(in the rows, 128 means zero)
Known rows, with every way that one mark hangs from another:
(B (Y (K J))): [108 137 144 183 158 150 122 103 123 163 115 143 106 148 139 125  90 103
 132 126 106 120 124 129 133 115 139 105 126 127 122 121 119 140 187 123
 150 131 131 139 148 134]
(T (H (B E Y) F U)): [117 123 138 171 140 152 172  80  83 146  81 143 114  96 147 104 119 146
 164 116  95 165 128 165 152  93 159 112 112 132 114  95 131 121 213 154
 141 137 130 155 147 133]
(E (B Y)): [108 131 132 138 146 170 158 113 135 144 111 150 112 141 119 121  89 148
 117 106 130 117 131 128  87 118 133 116 119 124 122 144  91 139 159 132
 134 133 134 134 140 136]
(Y G (K (J F T U))): [110 125 170 187 149 154 131 122 108 176 112 134 110 176 124 125 119  85
 128 145  75  93 132 190 158 132 160 116 114 139 112  69 185 161 155 126
 187 145 132 187 186 101]
(H (B E (Y K)) F U): [109 125 139 192 150 136 159  80  94 177  88 146 104  92 144  98 111 136
 147 123  86 163 130 161 148  87 184 111 111 150 119  98 116 117 224 118
 136 140 129 157 159 142]
(H B F U): [119 127 138 177 127 129 129  96  99 135 110 138 112  84 134 107 110 131
 139 108  94 157 139 167 169  82 171 117 106 153 112  97 162  98 145 154
 152 138 136 145 153 135]
(G Y): [123 130 132 144 153 148 124 111 130 157 110 139 115 148 136 104  97 130
 140  96 130 119 127 135 112 107 122 113 117 123 121  98 145 139 131 145
 159 136 137 131 139 138]
(G (Y (K (J (F H) T)))): [108 120 163 177 147 155  93 120 116 170 112 131 108 207 144 119 117 102
 117 113 100 115 110 173 164 120 159 119 113 120 103  60 206 149 173 152
 195 135 138 159 168 112]
(J (K Y) T U): [118 118 152 163 124 156 146 117 121 178 128 142 109 133 115 119 102 119
 135 124 129 122 101 185 130 133 143 117 113 151 129  64 170 169 138 151
 153 136 130 145 145 120]
(H (B Y) F U): [104 127 138 189 127 139 149  89  86 149  94 143 111  69 137 104 104 141
 153 106 104 155 135 170 139  88 176 113 109 147 125 124 130 106 168 140
 152 138 138 133 145 134]
(G (Y (K (J (F H) U)))): [112 118 159 188 147 152  83 111 124 163 109 124 109 252 134 118 140  86
 120 121  96 111 119 174 187 110 164 122 106 119 117  77 217 155 147 128
 187 143 130 143 166 123]
(G (Y (K J))): [116 131 148 176 169 145  90  98 137 163 117 136 108 187 143 116  99  94
 138 114 104 116 125 140 151 106 138 104 118 120 125  80 164 135 170 142
 168 131 133 161 154 138]
(B E (Y (K (J U)))): [115 137 153 193 160 153 147  86 113 178  96 145 110 175 134 114 105 102
 154 136  88 113 119 147 139 116 146 110 124 135 126  92 130 166 216 114
 141 138 123 141 150 137]
(F (H U)): [132 128 127 157 136 137 139 116 127 145 130 141 110  97 118 111 109 140
 108 123 120 142 122 129 182  95 137 123 120 141  72 102 162 125 137 144
 146 138 127  97 153 123]
(J T): [123 132 141 143 139 149 152 127 122 159 126 147 115 116 127 116  88 131
 123 107 121 114 122 140 124 123 123 121 124 138 103  90 149 145 139 152
 144 135 134 128 144 117]
(H F): [120 131 129 145 139 143 126 115 105 141 115 140 110 111 132 120 102 115
 127 109 116 140 131 127 145 106 137 115 111 147 109 111 126 124 122 151
 148 142 134 134 144 138]
(K (Y G)): [117 134 134 155 153 147 140 115 122 150 118 144 108  73 122 118  95 126
 117 129 143 142 138 145 123 120 128  97 113 145 125 130  88 143 130 158
 155 145 132 157 149 139]
(T (H F)): [128 119 130 133 144 150 127 122 112 127 112 137 113 126 139 128 117 115
 126 117 112 146 126 119 166 110 124 114 111 124 103 105 149 126 122 163
 142 139 128 148 148 129]
(G (Y (K (J F)))): [104 127 155 171 154 149  76 100 124 156 117 126 110 200 146 123 108  86
 134 110  99 113 135 168 128 111 153 113 114 114 136  81 166 135 157 138
 185 139 138 179 159 130]
(B E (Y (K J))): [111 142 145 180 165 153 144  88 112 173 103 148 108 144 144 118  89 109
 142 129  98 128 123 138 124 114 134 104 130 133 123  97 101 147 229 121
 143 134 128 156 148 139]
(B E (Y G (K J))): [113 141 145 186 176 152 161  95 105 177  97 150 106 122 137 114  93 120
 141 146  96 125 126 141 128 115 133  97 126 140 113 109  87 152 235 115
 162 140 130 177 164 136]
(F (H (B E (Y G)) U)): [122 133 136 187 149 143 195  97  95 162  80 151 109  67 127  93 114 181
 123 136 115 154 123 172 159  89 157 112 119 151  90 122 133 129 224 131
 151 141 133 135 162 131]
(G (Y (K (J F T U)))): [105 117 171 185 145 157  96 103 115 182 107 128 113 235 139 114 117  76
 155 114  82  92 126 194 133 126 165 121 110 122 135  48 213 163 153 136
 193 139 136 168 165 111]
(H B U): [128 133 141 170 132 131 137 100 128 136 123 141 114  91 127 111 101 146
 125 108 107 137 135 168 154  89 159 122 119 142 118  98 171 106 154 147
 135 133 134 131 149 130]
(E (B (Y (K (J T))))): [104 132 156 175 161 171 142 110 131 169 113 151 107 181 129 126  84 112
 127 123  93 109 117 146 120 126 148 110 120 126 114  92 129 150 209 132
 154 123 132 164 158 121]
(K (J T U) (Y G)): [114 131 163 194 142 155 142  99 104 164 107 143 115 116 121 117  97  99
 155 137 110 116 126 183 142 131 143 100 112 153 122  74 152 165 154 172
 187 141 132 168 158 121]
(F (H (B (Y G)) U)): [118 127 138 190 144 142 172 115 109 151  92 148 109  58 122 100 114 177
 113 129 120 146 124 168 171  90 159 111 117 142  93 141 149 120 182 135
 156 139 135 122 162 121]

Rows:
[123 132 138 183 137 144 180  90 100 159  95 149 112  91 132  98 109 173
 123 116 116 156 115 161 154  91 163 120 122 142 102 111 143 128 219 141
 132 135 130 109 145 135]  (F (H (B E Y) U))
[106 134 155 170 158 147 111 121 119 149 127 132 106 141 130 133 110  95
 109 138  92 118 141 163 150 120 146 110 117 134 117 106 132 132 159 127
 180 147 135 193 178 120]  (Y G (K (J F)))
[114 121 159 145 113 158 149 132 110 170 132 132 114 175 118 124 119 118
 126 117 104 101 109 204 122 134 148 136 117 138 117  64 203 158 130 127
 164 141 137 153 159 100]  (J F K T U)
[115 137 153 198 174 153 171  93 109 184  88 147 109 159 129 109 110 108
 151 153  89 110 126 155 145 117 142 100 123 144 117 102 121 170 223 108
 158 142 124 167 168 131]  (B E (Y G (K (J U))))
[ 97 123 156 148 128 159 148 132 102 173 130 139 105  84 121 125 103 129
 121 128 128 131 117 214 102 137 143 113 111 146 125  86 136 154 145 148
 186 147 142 199 163 110]  (J F (K (Y G)) T)
[107 133 156 166 146 148  94 114 123 143 134 130 108 172 136 138 106  85
 115 122  89 117 136 160 144 118 153 119 119 126 126  95 142 129 153 132
 161 141 132 167 161 125]  (Y (K (J F)))
[124 132 138 171 135 131 148  79  89 144  97 142 113  85 138 102 111 135
 151 113  88 162 137 176 159  81 168 118 109 159 107  79 142 109 188 148
 145 141 133 156 151 143]  (H (B E) F U)
[135 119 165 186 170 157 145 124 130 169 108 141 112 184 129 127 123  97
 128 156  87 103 116 154 198 130 129 107 118 125  98  56 206 167 176 147
 167 133 122 177 181  99]  (Y G (K (J (T H) U)))
[106 134 146 171 164 167 125 105 141 153 115 146 106 180 129 131  91 112
 119 124  98 116 125 127 121 115 145 107 119 122 122 123 114 139 196 121
 145 126 130 156 155 135]  (E (B (Y (K J))))
[115 131 140 175 135 150 154 125 114 141 100 146 111 130 134 116 110 168
  98 106 136 145 109 144 152 104 147 118 117 131 118 153 145 123 174 143
 136 133 136  99 138 133]  (F (H (B Y)))
[108 130 142 186 170 143 172 104  90 174  75 150 103  97 143 103 111 145
 126 135  97 158 126 155 146 102 165 100 108 151 124 130  95 127 226 122
 150 144 132 186 167 143]  (H (B E (Y G K)) F)
[117 135 135 155 167 149 163 103 123 183 103 150 105 131 137 109  92 137
 122 123 116 132 122 121 107 118 133 112 127 133 120 118  87 152 204 107
 121 140 124 137 146 138]  (B E (Y K))
[114 131 132 167 174 148 160 128 127 177 109 148 100 106 128 114  96 142
 108 139 122 124 133 124 125 118 133 103 123 132 112 147  97 142 173 105
 145 140 128 150 165 125]  (B (Y G K))
[114 121 172 178 121 154 125  95 101 127 119 131 120 127 142 131 117 112
 150 112  77 123 130 216 165 112 165 126 117 118 121  49 222 121 177 182
 172 131 140 180 163 100]  (K (J F (T (H B U))))
[120 117 158 167 111 149 130 139 118 140 125 129 111 198 120 131 149 139
  87 120 111 132  99 213 185 109 170 138 107 140 121 101 230 138 142 133
 153 143 137 135 160 117]  (J (F (H B)) K U)
[111 127 134 157 180 164 166 127 148 166 104 152 101 137 118 118  99 147
  97 138 115 120 133 123 119 116 139 104 116 127 109 147  84 141 181 109
 141 136 129 163 171 128]  (E (B (Y G K)))
[102 125 144 145 132 154 131 127 111 152 132 133 104  90 120 131 110 127
 111 133 135 144 126 196 107 124 143 108 110 143 137 113 111 145 131 138
 172 152 139 196 159 125]  (J F (K (Y G)))
[108 133 137 188 146 141 185  82  69 165  78 149 110  39 135  88 108 156
 161 127  94 161 137 182 137  89 170 106 110 161 111 115 105 120 215 134
 166 149 138 174 163 138]  (H (B E (Y G)) F U)
[115 123 161 183 139 147  96 125 125 150 122 128 107 221 127 135 135  84
  99 135  91 114 118 164 199 115 164 127 111 132 105  94 200 148 143 130
 165 144 125 134 167 118]  (Y (K (J (F H) U)))
[121 124 152 159 139 157 121 110  88 136 107 139 117 130 145 130 107  90
 150 119  91 132 118 144 173 121 129 110 115 130  98  58 170 133 161 185
 175 131 134 168 151 116]  (K (J (T (H F))))
[116 112 140 187 152 143 141  99 111 153  95 138 104 108 146 114 122 137
 134 126  92 160 126 152 185  95 172 111 107 123 117 109 155 112 187 140
 136 133 127 151 161 124]  (T (H (B (Y K)) F U))
[118 136 134 160 178 150 185 113 119 187  94 152 103 109 134 106  98 147
 119 142 117 130 128 129 117 117 130 104 125 139 111 126  77 153 211 106
 138 142 126 161 163 134]  (B E (Y G K))
[112 140 146 178 151 149 117  99 110 141 120 142 110  87 127 122  89 104
 136 133 125 139 135 163 136 115 131  90 115 146 127 112 105 139 150 171
 176 141 135 173 149 139]  (K J (Y G))
[ 96 126 171 188 128 161 129 102  89 159 110 132 114 129 122 123 106  86
 149 132 102 109 137 215 123 137 155 107 108 146 135  82 152 163 144 169
 199 150 138 188 161 113]  (K (J F T U) (Y G))
[104 129 135 194 141 139 166  97  77 154  86 144 110  43 130  98 109 153
 147 123 106 154 140 174 145  89 173 106 107 154 114 135 122 108 173 138
 168 144 140 158 162 131]  (H (B (Y G)) F U)
[112 118 163 167 108 145 142 127 106 155 134 134 109 112 124 121 127 156
 104 115 103 143 103 219 174 105 178 139 113 144  97  61 227 123 173 149
 167 135 142 148 167 100]  (J (F (H B U)) K T)
[128 122 151 151 128 154 160 130 125 178 130 143 113 160 117 116 110 124
 129 125 113 105 100 174 142 128 132 129 121 148 106  61 201 165 142 134
 151 133 132 134 154 109]  (J K T U)
[109 136 156 183 147 153 137 105 104 158 112 146 112  76 128 119  84 106
 143 132 121 128 128 175 130 126 132  94 116 150 118  85 125 150 164 176
 184 138 138 179 153 125]  (K (J T) (Y G))
[134 127 140 173 131 133 138 113 130 135 119 141 111 104 125 113 119 157
 100 115 116 150 122 157 198  86 161 124 114 143  96 105 195 111 158 156
 135 133 131 107 154 128]  (F (H B U))
[117 130 138 152 148 148 142 124 123 158 128 144 102  73 119 121 100 134
 115 138 145 146 117 168 128 117 125  99 115 149 125 108 110 147 146 147
 163 142 136 173 156 134]  (J (K (Y G)))
[118 122 154 169 137 155 163 125 116 184 121 145 106 103 110 113 107 127
 131 143 128 124 109 192 135 133 136 108 110 158 121  76 156 174 147 149
 170 140 132 165 162 114]  (J (K (Y G)) T U)
[118 126 138 187 130 141 158 109 114 149 104 144 110  89 128 108 110 169
 116 113 123 147 119 156 166  90 166 119 119 137 104 131 164 118 177 144
 140 135 134  97 145 127]  (F (H (B Y) U))
[112 124 177 197 113 154 129 119  99 136 108 131 119 198 130 129 131 113
 118 111  88 114 110 218 190 117 173 131 108 140 120  75 240 140 160 171
 176 138 139 139 158 109]  (K (J (F (H B)) T U))
[114 135 151 194 146 150 123  95 111 149 110 140 113 118 119 120 105  93
 144 143 116 125 136 172 155 120 139  97 112 149 133 103 139 156 145 165
 173 145 130 162 153 136]  (K (J U) (Y G))
[136 132 140 169 137 134 162  96 114 146 108 145 113  99 130 105 115 162
 114 119 107 158 118 168 183  84 159 123 119 151  89  84 176 124 199 152
 129 137 127 120 152 137]  (F (H (B E) U))
[ 96 129 161 177 118 156  96  91 106 137 118 126 115 164 126 132 109  75
 147 117 110 120 136 196 125 124 160 113 109 135 149  99 153 151 117 161
 174 148 134 151 140 134]  (K (J F U) Y)
